Known rows, with every way that one mark hangs from another
dosika(bolat rutuz): [ -9  32   1 -27  50   1 -16  42  -9 -11   6   9 -21 -21  13  19   9 -13
  -5]
tinef(mikubu): [  0  -7  -8  -5  57  -6  -8  21   4 -16  -8  12  -9 -14  13   7   6 -26
 -19]
zuve(mikubu(tinef)): [-31 -16 -11   8  53  -6 -13   8  16  -3 -22  -5   0 -13  22  26  20 -12
 -19]
reme(mikubu): [ -5   8  -8   0  42   3 -16  10  14 -24 -12  18  -2 -17   9   1  21 -14
 -17]
reme(bolat(dosika) mikubu(zuve)): [ -5  -6  16   1  44   9 -15  10  23 -22   8  19   9 -14  -5   4  27   7
 -23]
zuve(mikubu): [-14  -1 -18  -5  48  -9  -9  14  14  -5 -23  -1   0 -14  11  17  16 -10
 -21]
reme(bolat zupe): [ -9  -2  -6 -30  60  10 -21   9   3 -11 -12  15  13  -7  -2   6  -4   6
  -7]
reme(bolat(dosika) mikubu(zuve) zupe): [-14  -8  13  -5  62  11 -16  12  18 -29   2  23  12 -10   2  10  17  14
 -21]
zupe(reme(bolat(dosika(rutuz)) mikubu(zuve))): [ -7   9  12 -17  56  10  -3  36   8 -12  12  15   0 -16   8  14  14  -5
 -36]
bolat(reme): [  2   8  -6 -11  62  -4 -29  20  12 -12  -6   1  12  -6  24   3  17 -13
 -24]
zupe(reme(bolat mikubu(tinef))): [-25  -9  -2  -8  53  15  -9   8  10  -6 -10  12  11  -9  10   9  15 -10
 -21]
reme(bolat(dosika) mikubu(tinef) zupe): [-20 -10  19  -7  62  11 -17   9  15 -29   1  21  10 -19  10  12  21  -1
 -17]
bolat(dosika(rutuz) reme(zupe)): [  6  26  12 -27  84  -3 -21  45   3 -25   9   3   0 -14  39  16  12 -17
 -30]
rutuz(dosika(bolat)): [ -3  15  10 -24  59  -6 -22  21  -2 -16   1  10   1 -26   7  26  29  -2
 -11]
mikubu(tinef zuve): [-28 -30   2  16  55   5 -28   7  11  -8  -3   0   3  -3  19  20  15   1
 -17]
dosika(bolat): [ -8  17  -1 -21  47   0 -21  30  -7 -11  -2   9  -3 -14   6  16  17  -6
  -3]
zupe(reme): [ -2   4 -10 -26  57   2 -11  28  -5   1 -12   2  11  -8  15  12   6 -12
 -27]
zupe(reme(bolat)): [ -4   3  -7 -34  53   8  -9  19  -3   7  -8   8  18  -6   0   7   0  -2
 -21]
dosika(bolat(reme)): [ -4  23   2 -20  65  -3 -29  34   2 -14   1   3   5 -10  24  11  25 -10
 -12]
bolat(dosika(rutuz)): [ 10  24  14 -23  51  -5 -12  38  -2 -14  13   7 -10 -23  18  12  12 -16
 -26]

Rows
[-24  -9  -5   0  59   9 -11  17   5 -14 -12   9   4 -14  25  16  22 -19
 -28]  zupe(reme(mikubu(tinef)))
[-13  -5  18 -13  58  11  -6  17  11  -9   3  12  16 -16  11  13  27  -7
 -29]  zupe(reme(bolat(dosika) mikubu(tinef)))
[ -9   9  -8  -5  75   5 -25  17  19 -36 -15  15   7  -8  29   4  19 -15
 -25]  bolat(reme(mikubu zupe))
[ -5  21  12 -26  59  10  -7  28   9 -29   5  24  -4 -23   7   9  10  -7
 -20]  reme(bolat(dosika(rutuz)) mikubu zupe)
[-15  10  18 -18  58  11  -2  31   4 -11  11  12  -2 -20  18  18  18 -17
 -30]  zupe(reme(bolat(dosika(rutuz)) mikubu(tinef)))
[-16 -10 -11   0  55   9 -11  22   9 -16 -13  12   6  -7  16  13  18  -9
 -32]  zupe(reme(mikubu(zuve)))
[ 14  30  16 -19  66  -7 -20  44   6 -16  15  -1  -3 -16  32   8  20 -22
 -33]  bolat(dosika(rutuz) reme)
[  2  20  11 -21  74 -10 -33  27   6 -17   4   5   9 -19  22  21  37  -5
 -19]  rutuz(dosika(bolat(reme)))
[-16  35   1 -21  80   5 -24  45   4 -38  -1  16 -17 -18  36  17  19 -19
 -15]  dosika(bolat(reme(mikubu zupe)) rutuz)
[-13  19   8 -18  87  -2 -31  26  15 -41  -7  19   5 -22  29  24  39  -7
 -19]  rutuz(dosika(bolat(reme(mikubu zupe))))
[-29  21  -1  -6  81   8 -27  45   8 -37   3  15 -16 -11  35  22  18  -9
 -18]  dosika(bolat(reme(mikubu(zuve) zupe)) rutuz)
[ -6  17  19   5  66   0 -19  33  18 -30  13   6 -10 -22  43  14  34 -28
 -36]  bolat(dosika(rutuz) reme(mikubu(tinef)))
[ -8  -5  12 -10  55   9  -5  21  13 -13   5  15  17 -10   1  10  23   4
 -34]  zupe(reme(bolat(dosika) mikubu(zuve)))
[ -8  14   9 -28  91  -6 -33  29   5 -27  -3   9  10 -17  28  28  28  -1
 -16]  rutuz(dosika(bolat(reme(zupe))))
[  8  22  14 -43  58   2  -2  43  -7   4  12   6   5 -18  10  12   3 -10
 -29]  zupe(reme(bolat(dosika(rutuz))))
[  5  26  14 -17  42   5  -6  23  13 -21  11  22  -8 -26   2   2  18 -10
 -23]  reme(bolat(dosika(rutuz)) mikubu)
[  3  26  11 -31  52   6   3  37   3 -12   9  18  -1 -21   7   7  14 -16
 -33]  zupe(reme(bolat(dosika(rutuz)) mikubu))
[-14  33   0 -31  84   1 -27  50  -7 -23   3   6 -12 -11  35  22   7 -14
 -11]  dosika(bolat(reme(zupe)) rutuz)
[-29   6  -2   1  80   8 -32  31  14 -37  -5  14   0  -7  30  17  27  -1
 -15]  dosika(bolat(reme(mikubu(zuve) zupe)))
[  1   3  13 -32  62   4 -16  18   4 -14   1  15  18 -13   2   7   6   8
 -15]  reme(bolat(dosika) zupe)
[-24   0   8  -3  91   0 -33  24  19 -41  -3  17   7 -17  28  28  41   2
 -22]  rutuz(dosika(bolat(reme(mikubu(zuve) zupe))))
[  1  29  12 -14  78   0 -18  41  14 -40   7  14  -6 -21  40  11  21 -22
 -34]  bolat(dosika(rutuz) reme(mikubu zupe))
[-15   2  -8 -17  56  14 -16   5  13 -25 -15  25   7 -13  -1   1   6   2
 -10]  reme(bolat mikubu zupe)
[ 10  33  15  -8  63  -4 -16  39  17 -32  12  11  -9 -23  32   3  32 -28
 -36]  bolat(dosika(rutuz) reme(mikubu))
[-36  -8   8  20  69   7 -34  22  19 -28   4   7  -2  -4  33  21  40  -8
 -16]  dosika(bolat(reme(mikubu(tinef zuve))))
